Each row was made from one walk, in order. Every step used is in the known rows, and no mark comes twice. Write each row's walk.
Known rows:
teda -> burir -> babaso: [ 1.29  0.49  0.12 -0.19  3.65  1.85  1.98 -1.10  2.43 -1.46 -2.88  0.00
  2.75  3.18  0.86  1.05  0.68  1.23 -1.15  0.57  1.82 -1.01 -0.51 -2.04]
tigol -> babaso -> burir -> gabuf -> fusez: [ 2.73  1.09  0.63  4.62  0.98  0.71  1.44  2.02  1.36 -1.84  3.10 -0.33
  2.85  0.07  0.53  1.31 -0.09  1.58  0.27  0.71 -0.50 -2.63  3.75 -2.69]
kapot -> babaso -> burir -> gabuf -> fusez -> pezi: [ 2.55  2.99 -0.55  3.17  2.28  1.55  1.79 -0.33  4.26 -3.39  0.30 -3.65
  1.64 -1.82  2.41  3.47 -1.15  2.47  2.03  2.87 -1.10 -2.09  3.71  2.20]
burir -> babaso: [ 0.78  1.93 -0.01  1.82  3.34  1.29  0.34 -0.57  1.64 -0.37 -1.60 -0.56
  1.69  1.44  0.78  2.55  1.33 -0.09  0.02 -0.90  0.08 -0.78  0.55 -2.06]
kapot -> babaso -> sekizi -> pezi: [-0.65  1.04 -0.43  3.34  0.70 -0.10  0.34  0.06  0.58  0.45  0.31  0.16
 -0.54  1.52 -1.22  3.92  0.70  2.29  1.21  0.29 -0.80 -4.57  1.88 -1.44]
kapot -> babaso -> sekizi -> pezi -> burir -> gabuf -> fusez: [-1.05  1.69 -0.04  5.94  1.60  0.73 -0.60 -0.08  3.93 -1.64  2.44  0.04
  0.59 -1.09 -0.82  3.23 -0.20  0.91  0.89 -0.32 -1.50 -1.88  3.55 -3.72]
babaso -> fusez -> gabuf: [ 1.97 -0.48 -0.98 -0.13  0.48 -2.92  1.56  2.13  0.15 -1.97 -1.77 -0.29
  0.19 -0.60  1.31  2.51 -0.24  0.59  2.32  1.95 -3.24 -2.40  2.85 -1.04]
gabuf -> tigol -> babaso: [ 0.28  1.59  0.71  2.89 -1.00  0.15  0.37  1.84  0.55 -0.38  1.13  2.31
  1.24  2.32 -0.92  1.72  0.42 -0.61 -0.92 -0.02 -2.25 -1.13  0.39 -1.51]
kapot -> babaso -> sekizi -> pezi -> burir -> gabuf: [-0.90  2.25 -0.07  4.26  1.46  0.26 -0.44  0.24  2.98 -2.12  0.43  0.57
  1.38  0.48 -0.93  3.15 -0.94  2.24  1.52 -0.64 -0.43 -3.50  1.95 -2.45]
nufupi -> kapot -> babaso -> fusez -> gabuf: [ 2.30  1.99 -1.28  3.10  1.03 -3.21  1.16  2.32  3.03 -3.45 -2.99 -0.58
  1.50 -0.72  0.92  4.23  1.89 -0.60  0.15  3.84 -3.04 -4.30  2.00  1.66]
gabuf -> tigol: [-0.72  2.03 -0.04  1.85  0.89 -0.30  0.71  1.51  1.35 -1.07 -1.46  0.69
  0.19  0.75 -0.20  1.35 -0.51 -1.35  0.06 -0.63 -2.93 -0.18  0.43 -0.94]
fusez -> pezi -> burir -> gabuf -> tigol -> babaso: [ 0.14  3.61  0.71  1.86 -1.03  1.13  0.09  1.41  3.94 -3.66  0.66  1.70
  2.61  0.84  0.64  2.11 -1.95 -0.08  0.89  0.02 -1.48 -0.24 -0.65  0.28]
nufupi -> sinit: [-0.23  2.07 -1.49  1.22  0.69  0.11  0.70  0.61  1.76 -0.09 -2.40 -0.77
  0.86  0.87  1.18  2.49  1.16  0.79  0.04 -1.56  0.49  1.66  0.80  0.45]
burir -> babaso -> fusez -> pezi: [ 3.09  2.22 -0.03 -0.56  3.44  0.52  0.64 -0.33  2.69 -3.97 -1.38 -0.71
  0.82  0.61  2.06  4.01  1.18  1.15  2.40  1.46 -0.38 -2.71  2.10 -0.76]
burir -> gabuf -> fusez -> babaso -> kapot: [ 2.47  2.10 -0.22  2.72  2.32 -0.75  1.15 -1.04  3.22 -3.37  0.70 -0.50
 -0.05 -2.02  0.86  2.11  1.09 -0.35  0.13  0.30 -2.32 -0.07  4.91  0.46]
sekizi -> pezi -> burir -> babaso: [-1.29  1.66 -0.16  4.21  0.69  2.53 -0.80 -0.68  3.07 -2.58 -0.02  0.03
  1.91  2.15  0.01  3.10  0.24 -0.20 -0.10 -2.08  0.49 -0.15 -0.10 -4.24]
pezi -> burir -> gabuf -> tigol -> babaso: [ 0.02  2.75  1.18  3.94 -0.45  0.35 -0.20  2.43  2.96 -2.66  1.43  2.59
  3.10  1.14 -0.50  1.12 -1.40 -0.71 -0.78 -1.25 -1.82 -0.03  0.62 -2.42]
tigol -> babaso -> burir -> gabuf -> fusez -> pezi: [ 3.01  2.01  0.11  2.20  0.05  1.28  1.81  0.92  2.35 -2.89  2.60 -1.01
  2.30 -0.41  1.80  2.21 -0.93  2.30  1.93  1.47 -0.47 -2.51  2.39 -0.11]
kapot -> babaso: [ 0.40  0.95 -0.20  3.09  1.95  0.78  0.40 -0.44  1.62  0.88 -2.24 -1.86
  1.16  1.04 -0.27  2.56  1.21  1.16  0.03  0.98 -0.86 -0.05  1.95  1.05]
pezi -> burir -> babaso -> fusez -> gabuf: [ 1.45  1.10 -0.10  1.48  0.99 -1.20  0.63  0.62  3.09 -5.17 -0.31 -0.25
  2.11 -0.21  1.22  3.52  0.02 -1.69  1.31  1.88 -1.32 -2.01  1.68 -3.33]
burir -> gabuf -> tigol -> babaso -> sekizi: [ 1.02  3.40  1.19  1.60  1.07 -1.81  0.63  2.46  0.80 -1.11  2.20  4.09
  1.55  1.17 -0.95  2.25 -0.63  0.26  0.69 -0.47 -2.10 -5.09  1.57 -3.02]
sekizi -> pezi -> burir: [-2.31 -0.16 -0.42  3.54 -1.05  1.35 -0.67  0.55  1.42 -1.35 -0.90 -0.69
  0.72  1.65 -0.65  0.94 -0.55  0.58  0.67 -1.74 -0.16  0.87 -0.02 -2.57]
kapot -> babaso -> burir -> gabuf -> tigol: [ 1.75  4.55  0.46  4.08  1.86  0.27  1.67  2.18  3.12 -4.52 -0.20 -0.40
  2.84 -0.06  1.03  2.95 -2.24  1.35  0.39  1.07 -2.46 -4.10  3.09  0.05]
tigol -> babaso -> sekizi -> pezi: [-0.28  0.19  0.10  2.44 -1.45 -0.61 -0.01  0.96 -1.24  0.78  2.69  2.54
  0.29  3.09 -1.79  2.72  1.09  2.31  1.20 -0.66 -0.11 -4.90  0.41 -3.74]
teda -> sinit: [ 0.16 -0.76 -0.91 -0.63  2.27 -0.56  1.65 -0.58  0.82  0.84 -3.97 -1.03
  1.08  1.36 -0.32 -0.85  0.81  1.35 -1.24 -1.88 -0.99 -1.30 -0.44 -1.07]
gabuf -> fusez -> babaso: [ 0.37  0.17 -0.84  2.54  0.33  0.79  1.22 -0.37  2.64  0.13  0.92 -2.07
 -1.07 -0.17  0.81  1.14  1.41 -0.84 -1.21  0.02 -1.84  2.78  2.62  0.78]

Write each row's walk:
[-2.15  1.19  1.21  4.20 -3.65 -0.46 -0.33  1.63  1.07 -2.58  4.06  3.51
  0.46  2.66 -2.72  2.40 -0.57 -0.75  0.21 -0.48 -1.05 -3.83 -0.65 -4.82]  gabuf -> tigol -> babaso -> sekizi -> pezi -> burir
[ 1.12  1.16 -0.33  1.16 -1.64 -0.01  2.50  0.80  1.36 -2.87  0.33 -2.36
  1.11  1.33  1.00  1.06 -0.31  1.10  0.29  0.68  0.65 -2.09  1.13  1.92]  fusez -> babaso -> burir
[-1.27  3.99 -0.19  2.31 -1.37 -0.64  0.43  1.91  4.00 -4.90  2.34  2.95
  0.15  0.69  0.23  2.51 -2.15 -0.42  0.12 -2.22 -2.28 -2.44  0.86 -2.18]  fusez -> babaso -> sekizi -> pezi -> burir -> gabuf -> tigol
[ 2.83  1.00  0.91  1.17  0.46  0.17 -0.05  1.74  3.01 -3.96  0.79  0.81
  2.53  0.49  0.83  2.01 -0.22  2.60  2.14  1.24  0.03 -1.76  2.49 -0.78]  tigol -> babaso -> fusez -> pezi -> burir -> gabuf
[-2.02  1.59 -0.16  3.12 -5.41 -1.73  0.46  2.03  0.93 -3.04  4.00  3.81
  0.47  1.62 -1.38  3.58 -2.07 -1.81  0.96  0.76 -2.77 -4.68 -1.30 -4.16]  fusez -> gabuf -> tigol -> babaso -> sekizi -> pezi -> burir
[-0.98  1.71  0.94  1.81  2.26 -0.26 -0.12 -1.14  2.78 -2.49  0.77 -0.09
  1.66  0.76 -1.33  1.92  0.83 -1.80  0.92  0.24  1.92 -2.89 -0.29 -3.68]  pezi -> burir -> babaso -> sekizi
[-0.48  1.36  0.01  1.97  2.32  0.29 -0.17  1.16  2.71 -1.78 -2.03 -0.59
  2.56 -0.36  0.49 -0.11 -1.04  0.48  0.92 -1.57 -0.14  1.16  1.07 -1.27]  pezi -> burir -> gabuf
[ 0.26  2.97  1.32  5.71 -1.59  0.00 -0.73  1.23  2.20 -6.06  2.44  4.00
  2.40  1.24 -1.46  3.06 -1.11 -0.33  0.21 -1.10 -2.27 -3.41  1.85 -4.10]  sekizi -> pezi -> burir -> gabuf -> tigol -> babaso -> kapot
[ 0.47  2.63  0.81  1.17  1.39  0.74  0.14 -3.17  3.86 -6.01 -1.10 -1.09
  1.73 -0.30 -0.15  3.23  0.86 -1.75  2.33  2.09  1.69 -1.74  0.10  0.02]  fusez -> pezi -> burir -> babaso -> kapot
[-0.47  1.62 -0.03  2.59  1.66  2.95  0.10 -2.44  5.30 -2.63  0.50 -2.40
  0.85 -0.80  1.16  2.78  0.99 -2.22  0.74  1.08  0.37  2.15  0.25 -1.16]  gabuf -> fusez -> pezi -> burir -> babaso
[ 1.31  2.00  0.09  2.40 -4.12 -1.58  2.65  2.90  0.19 -3.83  2.11  1.25
  2.25  1.37  0.46  2.95 -2.06 -0.92  0.68  2.30 -2.73 -4.89  0.14 -1.08]  fusez -> gabuf -> tigol -> babaso -> burir
[ 1.33  2.08  0.23  2.70 -2.58 -2.94  1.57  0.80  0.06 -3.87  1.09  2.67
  1.22  0.09 -0.95  3.78 -0.34 -2.30  0.88  2.79 -3.88 -4.34  1.02 -0.99]  fusez -> gabuf -> tigol -> babaso -> kapot
[ 1.40  3.89  0.29  2.32  1.47 -0.49  1.98  2.97  2.01 -4.94 -0.48  0.71
  2.28 -0.28  1.18  1.26 -2.57  0.68  1.09 -0.80 -2.44 -3.51  1.92 -1.48]  babaso -> burir -> gabuf -> tigol
[-0.32  2.80  1.61  2.67 -0.22 -1.29  0.01  2.16  2.42 -3.06  3.06  3.52
  2.35  0.59 -1.83  1.17 -1.05 -0.88  0.50 -0.44 -1.12 -3.77  0.62 -3.58]  pezi -> burir -> gabuf -> tigol -> babaso -> sekizi
[-1.34  1.63 -0.69  3.41  0.95  1.40 -0.64  1.13  2.41 -2.52 -1.50  0.45
  1.81  0.87  0.72  1.24 -1.66  1.94  1.19 -3.07 -0.80  0.51  1.04 -2.85]  sekizi -> pezi -> burir -> gabuf
[-0.73  1.88  0.45  1.18  1.92  0.87  0.29 -2.59  4.75 -2.77  2.07 -1.21
 -0.05 -1.35 -0.13  2.86  1.10 -2.49  2.10  2.00  1.15 -1.25  0.17 -2.27]  gabuf -> fusez -> pezi -> burir -> babaso -> sekizi
[ 0.79  2.68  0.33  2.13  0.30 -1.38  0.88  1.44  3.93 -6.68  0.62  1.35
  1.62 -0.32  1.07  3.96 -0.88 -3.59  0.62  1.85 -3.50 -2.26  1.58 -3.85]  pezi -> burir -> babaso -> fusez -> gabuf -> tigol
[ 1.34  0.50 -0.35  2.98 -1.12  0.39  2.41  0.34  2.57 -2.69  2.26 -2.98
  0.07 -0.35  0.89  1.07  0.64 -0.16 -0.41  1.29 -0.61 -0.17  2.98  0.63]  gabuf -> fusez -> babaso -> burir
[ 1.75  2.36  0.76  2.26  3.44 -0.43  0.34 -1.86  1.43 -3.27 -1.43  0.02
  1.58  0.33 -0.60  3.49  2.02 -1.13  0.95  0.88  0.29 -3.18  1.93 -2.17]  burir -> babaso -> kapot
[-1.92  0.04 -0.47  3.69 -2.31  0.18  0.29 -0.56  3.21 -1.94  3.91 -0.25
 -1.81  0.23 -0.94  1.73  0.78 -0.85  0.01 -0.40 -0.38 -0.25  1.50 -2.57]  gabuf -> fusez -> babaso -> sekizi -> pezi -> burir
[ 0.73  0.80  0.58  3.71  1.28  1.32 -0.97  0.57  2.81 -4.84  0.54  0.76
  1.64  1.97  0.36  3.36  1.03  0.50  0.67 -0.81 -0.29 -1.97  2.38 -5.54]  sekizi -> pezi -> burir -> babaso -> fusez
[ 0.30  2.66 -0.86  4.68  2.14 -0.27  0.01  0.66  3.33 -0.64 -3.29 -1.22
  1.88  0.52 -0.48  2.38  2.48 -0.34 -1.19  1.12 -0.72 -1.75  0.03  2.48]  nufupi -> kapot -> babaso
[ 1.38  2.23 -1.04  0.52  3.49  1.00  0.78 -0.36  3.29 -0.65 -1.32 -1.73
  0.21 -1.84  2.49  1.90 -0.60  0.94  2.13  0.01 -2.13  1.42  2.42  0.44]  burir -> gabuf -> fusez -> pezi
[-0.32  2.44 -0.11  0.93  1.56  2.12  0.04 -2.10  4.33 -3.09 -1.39 -1.88
  1.74  0.57  1.14  2.53  0.24 -0.86  1.27  0.57  1.52  0.55 -1.51 -0.06]  fusez -> pezi -> burir -> babaso
[ 1.40  3.38  0.59  2.90  1.18  0.10  0.44  2.68  1.51 -1.15  0.80  3.25
  2.38  1.46  0.40  2.10 -0.79  0.64 -0.63 -1.35 -2.80 -1.54  1.46 -1.84]  burir -> gabuf -> tigol -> babaso
[ 2.73  1.47 -0.68  0.44  2.41 -1.61  1.31  1.03  1.64 -3.17 -1.33  0.14
  1.50  0.02  1.94  4.32  0.43 -0.34  1.50  1.78 -2.55 -3.31  2.65 -2.81]  burir -> babaso -> fusez -> gabuf
[ 0.96  1.72  0.22  3.80  0.88 -0.46  0.45 -1.20  4.72 -5.00  1.61 -0.93
  0.69 -2.44 -0.03  1.04  0.73 -1.67 -0.10  0.57 -1.24  1.33  4.06 -0.27]  pezi -> burir -> gabuf -> fusez -> babaso -> kapot
[ 2.06  4.61 -0.02  1.53 -0.17 -0.34  2.36  2.66  3.25 -5.28  0.86  0.53
  1.83  0.30  2.09  1.66 -2.31  0.71 -0.04 -0.64 -2.15 -3.01  2.15  1.06]  fusez -> babaso -> burir -> gabuf -> tigol
[ 1.13  0.69  0.46 -1.38  3.64  0.16  2.36 -1.32  1.78 -1.72 -1.30  1.11
  2.02  2.60 -0.42  1.44  1.10  0.68  0.13  1.47  2.42 -4.53 -0.44 -3.22]  teda -> burir -> babaso -> sekizi
[ 2.93 -0.56 -0.28  1.15 -1.16 -2.59  1.36  2.42 -0.53 -1.48  0.72  1.32
  1.44  1.01  0.44  3.03  0.59  1.24  1.14  2.66 -2.41 -3.36  2.73 -1.71]  tigol -> babaso -> fusez -> gabuf
[ 1.49  2.09 -0.96  2.20  2.43  0.76  1.12  0.57  3.56 -0.26  0.24 -0.95
  0.13 -1.01  2.04  1.46  0.56  0.43 -0.72 -1.34 -2.49  2.59  3.57  0.68]  burir -> gabuf -> fusez -> babaso
[-0.80  2.26 -0.51  1.57 -0.67 -0.27  0.24  0.58  3.19 -3.12  1.93  1.10
  0.52  0.92  0.22  1.80 -1.31  1.51  0.84 -2.15 -0.22 -2.23  1.05 -1.44]  fusez -> babaso -> sekizi -> pezi -> burir -> gabuf
[ 2.58  3.29 -0.23  1.24  1.64 -1.98  1.37  1.78  2.45 -5.11 -0.35  2.03
  0.94 -0.05  2.00  4.87 -0.40 -2.13  0.82  1.58 -4.70 -3.67  2.37 -3.34]  burir -> babaso -> fusez -> gabuf -> tigol
[-1.33  0.13 -0.42  2.01 -0.04  1.49  0.21 -1.01  3.72 -1.69 -0.44 -2.96
 -0.28 -1.24  0.35  0.62  0.05 -1.43  1.53  1.41 -0.38  3.51  0.14  0.37]  gabuf -> fusez -> pezi -> burir
[ 0.04  1.59  1.21  1.76 -0.93 -1.87  0.55  1.78  0.09 -0.59  2.74  3.26
  0.42  1.89 -2.19  1.91  0.59 -0.81  0.31  0.94 -1.60 -4.83  0.08 -2.66]  gabuf -> tigol -> babaso -> sekizi
[ 2.29  0.12  0.53  2.82  2.68 -0.53  0.32  1.13  1.44 -1.28 -1.31 -1.24
  0.79  0.57 -0.12  2.99  1.71  2.11  0.64  2.16 -1.61 -2.16  4.53 -0.01]  kapot -> babaso -> fusez
